Each row was made from one small tree. The marks that hang from a mark follow it in brackets, in alphabetical order. Every link used is in the known rows. Write each row's tree.
Known rows
sudiro[foruz]: [1,3,1,-4,-8,-2,-5,14,-3,11,8,8,0,-5,3,5,-2,-2,4,-4,-10,3,5,10,-10,-3,1,14,8,10,2,-6,8,1,4,-3,13,-8,-3,-4,0,15,-7,-5,4,12,-1,9,-4,10,-1,2,-5,-1,3,1,-5,9]
sudiro[fopafa foruz[fupa[gotud] lazu[suvo]]]: [-5,-2,-5,13,2,3,1,10,-7,8,1,-4,-14,7,-1,4,-6,8,-2,-19,-13,-17,2,11,-3,7,-10,2,4,2,-9,-12,-8,13,39,2,-2,-4,-10,-9,-3,-7,-16,-9,-7,15,10,13,-18,-9,0,0,7,6,-4,7,12,4]
fupa[gotud[gored[zuna[tukor]]]]: [6,17,-3,-3,6,1,-4,-10,-4,7,-13,-8,0,-5,7,2,2,-2,10,3,1,3,2,-6,-2,-1,7,20,-5,-12,4,-7,3,-13,-11,7,-7,-2,-7,-9,-2,-9,6,-1,4,3,5,-18,0,-9,1,7,6,1,3,-2,-5,12]
zuna[tukor[fazo]]: [5,14,4,-2,-5,-4,1,-1,3,11,-8,6,3,-18,9,1,-10,-10,13,-2,-1,3,-15,3,-7,4,5,13,-4,-6,-2,-6,16,3,-2,-16,-3,2,3,1,1,5,7,0,4,13,8,-6,4,1,-9,-3,8,7,3,-12,-3,18]
lusezi[foruz[fupa[gotud] lazu] suvo]: [-13,3,-14,26,-13,7,5,26,-5,1,-1,-9,3,6,8,-11,0,3,-2,-15,-12,-6,2,11,4,7,2,-4,-4,-2,0,7,-19,2,12,-1,-5,-17,-13,-5,4,-9,-17,-8,-3,12,-2,12,-21,0,13,-2,8,7,4,-29,11,-6]
sudiro[foruz[fupa]]: [-1,-2,4,3,-11,-4,-3,14,-3,5,3,3,-6,4,-2,5,5,6,4,-8,-8,-3,5,4,-3,-2,2,10,3,16,0,3,-3,5,16,-3,17,-12,0,-2,3,7,-5,-9,3,17,2,13,-13,3,-1,-2,-1,3,-2,-2,6,2]
gored[gotud segis zuna[tukor[ratolav]]]: [2,-13,4,-7,17,13,-4,-12,5,-18,2,-4,7,-1,-9,2,3,-1,-1,11,9,17,13,-11,2,-13,7,6,5,-5,10,-8,11,-15,-20,-5,15,-5,10,6,8,10,16,3,1,-22,2,-3,2,2,-3,-3,2,-31,3,-13,-2,9]
zuna[tukor]: [6,18,3,-3,-1,-4,3,7,5,5,-3,5,6,-9,10,4,5,-8,10,4,2,3,-4,5,-7,-1,7,15,2,-4,2,-3,11,-4,-2,-13,9,-5,4,-6,3,4,5,0,-1,13,2,-8,3,-2,-3,-4,-2,1,1,-5,-3,12]
foruz[fupa[gotud[gored[segis]]] lazu[suvo]]: [2,-6,-9,10,4,1,-3,-2,-7,0,3,-13,-7,13,11,0,12,4,-12,-10,2,-10,4,-3,13,8,-15,-2,2,1,-4,9,-14,2,20,4,1,-2,-1,-9,-6,-24,-7,-3,-4,1,3,6,3,-15,7,-1,2,7,-12,4,1,0]
gored[segis[tukor[ratolav]] zuna]: [-4,-23,3,-10,15,7,5,-7,0,-18,16,6,14,-13,-6,0,-2,-1,2,11,3,4,3,-10,10,-4,5,-1,-4,-1,1,1,10,1,-10,7,16,-1,9,7,5,7,18,7,-2,-17,-4,1,7,9,1,9,-12,-15,6,-1,2,4]
zuna[tukor[ratolav segis]]: [-5,14,5,3,-6,-6,3,3,3,2,-1,3,7,-9,6,-5,1,-6,10,6,10,7,5,3,2,-6,6,5,4,-3,11,-1,-1,-7,-7,-3,0,-2,0,0,3,8,7,3,2,11,-9,-4,-5,0,0,-6,-2,-25,9,-11,1,6]
gored[segis[tukor[fazo]] zuna]: [-2,-20,8,-10,12,6,1,-17,0,-7,12,10,7,-20,-5,0,-9,-9,2,8,-1,6,-18,-13,5,10,5,-1,-5,-2,-3,-1,13,8,-14,3,6,4,7,12,-2,5,15,-1,1,-14,11,-2,14,11,-8,8,-1,7,6,-4,-4,8]
lusezi[foruz]: [-5,6,-3,1,-7,3,8,17,-1,3,9,10,2,-13,8,4,-4,-8,9,0,-7,6,-1,5,-4,7,3,-2,-6,13,1,2,3,-2,3,-3,12,-12,-6,5,8,15,-13,2,6,8,-8,5,-3,16,6,-2,-8,6,11,-10,-6,5]
foruz[fupa[gotud[gored[segis]]] lazu[fopafa suvo]]: [3,-6,-2,12,3,-4,-1,-3,-5,2,2,-8,-3,16,7,-3,13,9,-13,-6,8,-16,4,6,7,9,-13,-9,0,-4,-6,4,-14,5,11,-2,-6,5,1,-6,-7,-20,-7,-2,-11,-5,7,-1,1,-26,3,-12,3,10,-15,9,3,-15]
zuna[tukor[ratolav]]: [1,14,0,-4,-4,-4,5,7,0,-1,-3,3,9,-9,6,-1,0,-4,13,3,6,-1,6,7,-1,-9,7,12,-1,-4,5,-5,12,-6,0,-11,6,3,3,-5,8,9,11,8,3,11,-6,-4,-2,-2,-1,-3,-1,-15,4,-9,1,11]
foruz[fupa lazu[suvo]]: [-2,3,-1,13,1,-9,-2,15,5,1,7,-2,0,8,2,2,2,3,-1,-5,-3,-11,-10,4,4,9,-7,-7,0,5,-3,4,-7,9,32,-3,8,-5,4,-5,2,-6,-9,8,-6,6,0,10,-3,-1,-1,-7,-2,16,-7,6,-1,4]
gotud[fupa gored[segis zuna]]: [6,-6,4,-12,-2,-4,-2,-2,-1,-7,-2,1,-16,13,1,11,9,2,-10,5,3,4,4,-12,8,-8,-2,-9,7,12,0,13,-2,-4,-4,5,2,0,9,0,-1,0,6,2,2,-12,0,-4,16,13,-1,4,-11,10,-6,16,-3,-2]
lusezi[foruz suvo]: [-5,10,-7,2,-9,7,1,21,1,0,7,7,7,-7,9,-2,-5,-10,6,1,-8,1,-6,11,-5,-1,6,-5,1,7,3,3,-1,4,-2,-4,5,-16,-3,-3,10,14,-14,-3,2,6,-7,12,-7,17,4,-2,1,7,3,-20,-6,3]
fupa[gotud[gored[zuna[tukor[fazo ratolav segis]]]]]: [-7,9,1,1,-4,-2,-1,-22,-6,9,-17,-8,-5,-13,-4,-10,-17,-3,9,-1,8,4,1,-7,7,0,6,8,-10,-13,12,-5,-6,-8,-14,11,-28,13,-11,4,-7,-5,10,1,10,3,3,-13,-4,-4,0,4,16,-20,11,-16,2,10]
gotud[fupa gored]: [6,17,0,-11,-15,-10,0,8,1,6,-7,4,-8,10,9,5,5,0,0,0,-3,-2,-1,3,-5,-5,-6,-7,7,11,-5,10,-1,2,4,-6,-7,2,1,-2,0,0,-4,4,9,15,-8,0,9,8,1,6,-8,15,-5,18,-3,-6]
foruz[fupa[gotud[gored[zuna]]] lazu[fopafa suvo]]: [0,4,-4,11,6,-7,-6,-6,2,3,-7,-9,-6,12,-5,-3,4,14,-4,-3,3,-17,-6,2,2,9,-3,-6,-9,-7,-2,-1,-12,5,14,10,-15,5,-3,-6,-6,-18,-10,3,-12,-9,6,-7,-5,-21,2,-5,10,21,-7,15,-3,-8]
gotud[gored]: [3,14,-4,-8,-6,-1,-7,9,-4,10,2,3,1,1,12,2,4,-5,5,3,-5,3,-2,4,-3,0,-5,6,2,6,-3,5,7,-1,-4,0,4,-1,-2,-7,4,4,-4,-1,7,14,-2,-1,6,7,2,8,-4,6,-4,11,-9,0]
foruz[fupa[gotud] lazu[fopafa suvo]]: [-2,3,-3,21,3,-7,4,7,2,5,-3,-2,2,7,-1,-2,5,5,0,-5,4,-20,-5,17,-4,11,-3,-5,-4,-8,-7,-5,-13,7,21,-4,-7,0,-4,-3,-3,-13,-7,5,-13,5,0,-1,-9,-22,1,-13,4,17,-2,5,0,-9]
tukor[fazo ratolav segis]: [-13,-4,5,5,-13,-6,0,1,-4,7,3,8,2,-15,-1,-4,-19,-7,7,0,6,5,-3,4,-2,0,0,-6,-1,6,8,1,-6,3,-2,2,-8,6,-7,11,2,13,7,8,9,8,-9,6,-3,17,0,2,4,-14,11,-9,-1,8]
lazu[fopafa foruz suvo]: [4,8,3,0,0,-9,2,3,13,9,5,14,9,-8,-8,5,0,-5,0,4,4,-10,-8,17,-17,6,1,1,0,-6,-3,-12,-1,1,4,0,6,7,2,-3,1,11,-13,-1,-6,-7,-5,0,4,-7,-3,-9,-2,14,2,18,-13,-5]
fazo[tukor]: [-10,9,0,5,3,1,-6,10,4,9,8,3,2,-11,3,7,-5,-5,3,4,-7,7,1,6,-11,1,3,3,-2,2,-11,1,5,4,1,-4,6,-4,0,-7,9,9,6,7,0,16,-8,3,1,16,2,6,-22,1,3,7,-9,-2]
foruz[fupa lazu[fopafa suvo]]: [-1,7,3,12,1,-11,0,12,8,2,3,6,0,8,-4,-1,6,6,-2,-1,2,-17,-12,13,-2,10,-4,-12,-2,1,-7,2,-5,11,25,-9,2,0,5,-4,0,-6,-12,5,-16,-1,3,3,-4,-14,-3,-16,1,20,-7,10,-1,-8]
foruz[lazu]: [-4,8,-4,7,-3,-5,-3,23,-3,7,12,5,5,4,9,0,3,-4,-4,-2,-5,2,-5,9,-1,6,-1,0,3,1,-3,1,7,-4,5,-3,8,-8,-5,-4,3,2,-3,4,-2,6,-1,1,1,7,5,4,-6,4,1,2,-5,4]

Which tree is each row?
[0,-29,6,-12,8,8,4,-22,6,-21,0,2,3,-8,-17,-4,-17,-2,-2,6,3,6,-5,-13,1,-9,1,-15,-2,0,-1,1,8,7,-17,-1,-4,13,9,26,3,5,13,7,8,-22,-3,6,9,14,-6,7,2,-10,4,-5,2,-3] -> gored[gotud[fupa] segis[tukor[fazo ratolav]] zuna]
[7,-8,8,-6,8,2,0,-14,0,-1,0,5,-4,-15,0,6,-7,-7,1,5,6,11,-10,-12,3,4,11,7,-2,-5,2,-4,14,-2,-12,-9,5,0,12,6,-2,6,19,-1,-2,-16,18,-10,13,3,-10,-2,6,2,3,-15,-3,19] -> gored[segis zuna[tukor[fazo]]]
[1,-20,4,-20,-4,0,8,-21,-2,-10,-4,3,-5,-3,-7,-5,-13,0,-3,1,2,-4,-5,-13,11,-7,0,-14,-4,4,-4,8,7,12,-9,4,-12,20,6,14,-2,0,12,5,10,-13,-1,0,15,12,-4,9,0,2,-1,4,9,-3] -> gotud[fupa gored[segis[tukor[fazo ratolav]] zuna]]
[-2,7,8,-1,2,-2,-1,-10,15,-9,-9,-3,-3,5,-15,-2,-3,2,5,10,11,13,5,-8,-3,-16,7,-7,5,-1,15,2,-5,-15,-16,1,-9,-1,3,10,-2,6,8,10,4,-8,-12,-2,-6,7,-3,-7,-1,-24,8,-4,1,-2] -> gored[gotud[fupa] zuna[tukor[ratolav segis]]]
[-2,-17,0,-18,10,7,1,-13,-5,-14,12,1,10,-3,-1,-6,1,1,-1,10,1,1,5,-14,14,-5,0,2,-2,0,3,3,11,1,-12,13,8,5,7,4,3,4,9,4,5,-11,-3,-2,11,8,1,13,-6,-14,-2,7,3,2] -> gotud[gored[segis[tukor[ratolav]] zuna]]
[-2,-5,-3,12,-8,-2,0,5,-15,3,0,-8,-3,18,9,-4,20,11,-15,-7,6,-7,9,6,9,10,-7,-5,1,-5,-11,6,-11,-4,-2,-2,-3,3,-6,-6,-5,-14,0,-6,-9,3,8,-7,-3,-25,8,-6,6,2,-9,2,10,-21] -> foruz[fupa[gotud[gored[segis]]] lazu[fopafa]]
[5,-16,6,-8,3,4,2,-20,7,-14,-13,-5,-7,-3,-15,2,-11,-1,-1,2,8,11,5,-11,-1,-15,6,-6,3,-2,5,-2,8,-5,-14,-16,-8,9,11,17,1,7,17,8,5,-23,4,1,5,8,-10,-4,9,-16,4,-13,3,8] -> gored[gotud[fupa] segis zuna[tukor[fazo ratolav]]]
[3,-8,-7,-9,7,9,2,-10,-11,1,7,-3,14,-5,16,-5,7,-7,2,3,0,-2,4,-2,2,6,-6,7,0,-6,-5,1,3,0,-16,6,4,1,-4,-1,0,-9,4,-4,6,12,-4,-4,9,-8,4,14,-5,-3,-2,3,0,-7] -> fupa[gotud[gored[segis[tukor]]]]
[-4,4,-1,11,-10,-4,-9,6,-9,11,-5,-7,-9,18,-9,-5,6,19,-8,-12,-6,-9,8,3,4,7,1,8,-3,-2,-2,-1,-7,-2,5,6,-12,2,-13,-6,-8,-9,-13,-10,-9,-2,12,-7,-17,-16,6,-2,10,7,-1,3,11,-14] -> sudiro[foruz[fupa[gotud[gored[zuna]]] lazu[fopafa]]]
[11,12,5,-5,8,-2,-2,-8,16,-7,-12,-1,-2,5,-10,6,1,-3,6,9,3,13,-3,-7,-11,-9,8,2,4,-4,4,-3,9,-11,-11,-9,1,-6,8,5,0,3,5,5,2,-8,-1,-7,2,4,-7,-2,-1,2,4,1,-4,3] -> gored[gotud[fupa] zuna[tukor]]
[7,-10,-2,6,-1,-3,3,-12,-3,2,-5,-4,0,7,-3,0,12,6,-12,-4,6,-13,7,5,-3,5,-7,-1,0,-5,-7,-1,-21,1,6,7,3,7,-1,-8,-5,-8,-8,-14,-6,-5,0,-2,3,-25,2,-10,6,7,-7,14,0,-18] -> lazu[fopafa foruz[fupa[gotud[gored[segis]]]] suvo]
[-6,10,0,-1,-6,0,-2,27,-9,14,13,8,-5,4,4,5,-7,0,-4,-11,-16,0,-1,12,-8,3,-5,6,11,7,-8,-11,13,6,18,0,5,-4,-10,-8,0,12,-12,-10,-4,11,11,6,-8,10,0,7,1,-3,-3,11,8,3] -> sudiro[fopafa foruz[lazu]]
[-1,18,-1,5,3,-1,-5,-12,-3,10,-8,-7,-2,-3,5,-4,4,-3,7,7,7,10,-2,-9,3,3,4,10,-2,-10,13,0,-6,-16,-19,16,-13,-2,-10,-7,-9,-8,5,-7,1,6,2,-18,-2,-7,3,2,6,-9,9,-6,-5,7] -> fupa[gotud[gored[zuna[tukor[segis]]]]]
[-9,6,-5,18,-15,4,3,29,0,-1,6,-1,3,8,5,-9,3,2,-2,-11,-13,-1,-8,7,7,5,2,-12,-3,7,2,12,-10,6,13,-6,4,-16,-4,-3,7,0,-21,-7,-5,6,-1,13,-17,10,9,-5,7,10,-3,-23,10,-5] -> lusezi[foruz[fupa lazu] suvo]
[1,4,6,10,-4,-12,-3,11,7,9,6,5,-6,9,-7,-2,4,12,-3,-9,-6,-17,-5,17,-6,5,-2,-1,2,7,-4,-1,-2,14,25,-8,-1,1,3,-6,-5,-1,-20,-4,-12,-1,6,11,-12,-12,-3,-17,3,14,-8,6,4,-6] -> sudiro[foruz[fupa lazu[fopafa suvo]]]
[7,-3,-2,-5,5,5,-3,-24,-9,7,-12,-8,-7,-10,7,0,-5,-5,1,-1,6,8,-1,-14,5,5,4,14,-8,-10,2,-6,6,-6,-17,0,-12,5,0,0,-8,-10,16,-8,5,-7,17,-14,10,-8,-5,3,11,-1,-1,-12,-2,13] -> fupa[gotud[gored[segis zuna[tukor[fazo]]]]]
[-18,1,2,10,-3,0,-1,5,1,5,11,2,3,-12,-2,0,-11,-3,2,8,0,9,10,6,-6,-7,0,-8,1,3,3,4,-5,1,-4,6,-4,-3,-6,-3,6,11,7,9,3,15,-17,7,-5,20,5,3,-23,-22,11,-2,-1,-6] -> fazo[tukor[ratolav segis]]
[3,3,-1,5,2,-6,-3,-10,4,4,-13,-6,-3,1,-15,2,2,9,-3,-2,1,-14,-1,0,-5,5,1,4,-11,-8,-2,-3,-20,0,7,19,-9,8,-5,-7,-4,-9,-10,-9,-5,-10,1,-6,-6,-18,2,-4,8,19,2,17,-5,-11] -> lazu[fopafa foruz[fupa[gotud[gored[zuna]]]] suvo]
[-8,-8,0,-8,-4,0,7,-2,-2,-1,3,9,15,-24,0,-10,-20,-9,15,0,-3,-6,-12,5,-3,0,3,2,-9,-3,-5,-6,14,14,-2,-4,-2,15,-1,12,6,7,8,9,7,9,-9,6,2,9,-2,9,3,-3,6,-8,2,8] -> segis[tukor[fazo ratolav]]
[5,-12,6,-8,9,3,3,-11,11,-19,-7,-3,-3,7,-11,5,4,2,-3,9,12,13,15,-10,1,-19,5,-4,7,-3,7,0,5,-12,-13,-11,4,-1,13,10,3,5,15,8,2,-20,-3,1,5,4,-7,-6,-3,-23,1,-5,2,2] -> gored[gotud[fupa] segis zuna[tukor[ratolav]]]
[-3,-27,2,-13,21,17,-4,-13,3,-22,16,-1,18,-6,-13,-4,-4,-2,0,14,1,12,6,-10,3,-8,3,2,1,-2,4,-7,11,-4,-21,7,19,0,8,13,5,11,11,8,3,-19,-7,6,4,9,0,11,-5,-23,6,-5,-4,-1] -> gored[gotud segis[tukor[ratolav]] zuna]
[-7,11,-2,2,-1,1,-1,-13,-6,4,-11,-9,0,-6,1,-9,-1,1,9,5,11,5,9,-6,8,-6,6,9,-4,-10,15,-3,-7,-16,-15,18,-18,3,-10,-4,-6,-3,10,1,5,4,-6,-14,-5,-7,4,3,7,-23,8,-6,1,6] -> fupa[gotud[gored[zuna[tukor[ratolav segis]]]]]
[9,-2,2,-19,-4,-2,9,-6,1,-4,5,7,1,7,11,-1,9,-2,-3,4,0,-1,-3,-6,3,-3,-6,-9,7,6,-9,14,6,7,-11,-4,2,4,8,2,-4,-5,0,-2,7,6,-7,-1,15,2,0,9,-12,6,-8,18,4,-11] -> gotud[fupa gored[segis[tukor]]]
[-6,7,5,13,-11,-10,2,22,-1,3,4,5,3,10,0,-3,13,8,-3,-3,-1,-7,-6,11,0,8,0,-9,-1,-1,-10,6,-2,1,10,-10,4,-1,-2,-2,3,0,-4,2,-13,7,3,-4,-9,-11,2,-11,2,12,-3,5,6,-12] -> foruz[fupa lazu[fopafa]]
[13,8,4,-14,-2,-6,2,-11,5,-3,-9,-1,-15,11,5,7,15,2,-5,5,6,5,2,-14,6,-10,3,-3,7,1,2,10,5,-7,-9,-7,-2,1,11,-4,-5,-4,9,-4,-1,-12,8,-13,15,1,-4,-3,-5,4,-8,10,1,0] -> gotud[fupa gored[segis zuna[tukor]]]
[-1,6,-1,-2,4,2,-4,15,-1,12,13,8,-9,1,3,7,-11,-3,-4,-8,-15,-10,-6,15,-8,5,-10,2,11,6,-4,-14,10,15,31,-1,3,-1,-5,-9,-1,7,-19,-6,-5,3,10,11,-5,8,-5,3,-1,4,-8,16,3,12] -> sudiro[fopafa foruz[lazu[suvo]]]
[7,-1,1,-14,-10,-6,3,3,-5,1,-1,3,-11,12,11,9,11,-2,-11,2,3,2,6,-3,2,-8,-9,-10,10,12,-5,14,0,-1,-1,-6,4,1,6,0,-1,-1,2,1,6,3,-5,0,14,8,0,3,-12,7,-9,16,-1,-7] -> gotud[fupa gored[segis]]
[2,2,1,6,-4,-7,0,7,8,0,-1,2,2,-1,-7,6,0,0,-1,-5,-5,-8,-8,2,-2,3,-2,3,-2,5,-1,3,-13,2,22,5,15,-4,4,-4,2,2,-11,-8,1,6,-4,11,-3,0,0,-3,0,16,2,9,-5,3] -> lazu[foruz[fupa] suvo]
[6,-12,2,-5,3,3,-1,3,3,-11,4,1,-1,10,0,9,9,-4,-8,6,3,12,9,0,-10,-8,-5,-12,14,8,-1,4,0,-4,-10,-10,14,-8,8,11,2,6,4,2,5,-4,-9,7,9,7,-1,-1,-10,-3,-2,5,-6,-7] -> gored[gotud[fupa] segis]
[1,11,-8,-6,0,1,0,-7,-6,2,-16,-10,1,-5,4,-4,-2,2,10,2,4,0,13,-5,4,-9,8,19,-7,-11,8,-7,3,-12,-8,6,-10,7,-8,-5,1,-5,12,6,6,2,1,-14,-3,-10,4,6,6,-14,4,-7,1,8] -> fupa[gotud[gored[zuna[tukor[ratolav]]]]]
[-1,6,-8,5,-4,2,-4,8,-12,15,-3,-10,-17,14,5,1,-6,9,-4,-19,-13,-17,2,9,-1,6,-16,4,5,5,-7,-6,-7,14,34,5,-9,2,-10,-12,-6,-13,-23,-13,-2,17,10,10,-15,-10,1,4,10,6,-12,13,13,1] -> sudiro[fopafa foruz[fupa[gotud[gored]] lazu[suvo]]]
[-5,15,-12,17,-18,3,4,19,-6,6,-6,-8,2,14,7,-16,6,10,-4,-13,-7,-14,2,17,1,7,-1,-10,-6,-6,-5,6,-16,5,1,1,-17,-4,-13,-10,1,-11,-26,-10,-5,8,1,-1,-19,-14,13,-7,15,10,-6,-17,11,-22] -> lusezi[foruz[fupa[gotud[gored]] lazu[fopafa]] suvo]
[5,-17,6,-5,10,5,-6,-5,7,-15,3,1,-5,10,-10,11,6,-1,-9,11,5,15,5,-12,-4,-10,1,-13,11,8,2,3,1,-9,-12,-1,14,-10,8,10,1,6,9,6,0,-19,-4,3,11,14,-4,0,-9,-2,3,4,-9,-5] -> gored[gotud[fupa] segis zuna]
[2,-20,5,-11,26,19,-7,-13,7,-17,18,3,16,-6,-7,0,3,-6,0,15,-1,15,-4,-14,-3,0,2,0,2,-3,0,-6,13,-3,-25,8,21,-9,10,11,2,7,7,-3,-1,-19,-1,1,8,9,-1,8,-6,-9,4,-1,-8,1] -> gored[gotud segis[tukor] zuna]
[4,0,3,-3,3,3,-7,-1,11,-10,-4,1,-3,7,-12,10,-1,0,0,9,-2,12,-2,-4,-11,-10,4,-6,5,7,2,0,1,-8,-7,3,5,-6,4,11,4,7,2,12,4,-9,-8,3,2,15,-3,3,-7,5,6,8,-11,1] -> gored[gotud[fupa] zuna]
[0,-9,-5,-6,2,5,1,-23,-11,1,-13,-10,-4,-12,2,-3,-10,-1,0,-3,6,3,9,-11,11,-4,5,13,-9,-9,7,-6,4,-6,-13,2,-14,13,-2,3,-2,-6,19,1,7,-11,11,-12,7,-6,-1,6,14,-16,3,-16,3,13] -> fupa[gotud[gored[segis zuna[tukor[fazo ratolav]]]]]
[-4,10,-15,15,-6,1,6,4,-4,7,-4,-11,-7,5,10,-8,-1,4,-2,-17,-7,-10,0,0,8,15,-10,-7,-14,6,1,7,-19,5,23,6,-12,-6,-15,-4,1,-17,-29,-3,4,10,-4,7,-11,-5,12,-4,3,13,-4,-6,3,-3] -> lusezi[foruz[fupa[gotud[gored]] lazu[suvo]]]
[8,-17,6,-10,4,7,3,-16,6,-7,3,5,7,-4,-3,-4,-9,-9,-2,3,0,8,-13,-6,-11,2,-5,-13,5,1,-11,1,9,9,-18,-13,0,7,10,19,0,2,6,0,9,-2,-2,8,11,11,-6,6,-1,3,0,-2,-1,-2] -> gored[gotud[fupa] segis[tukor[fazo]]]
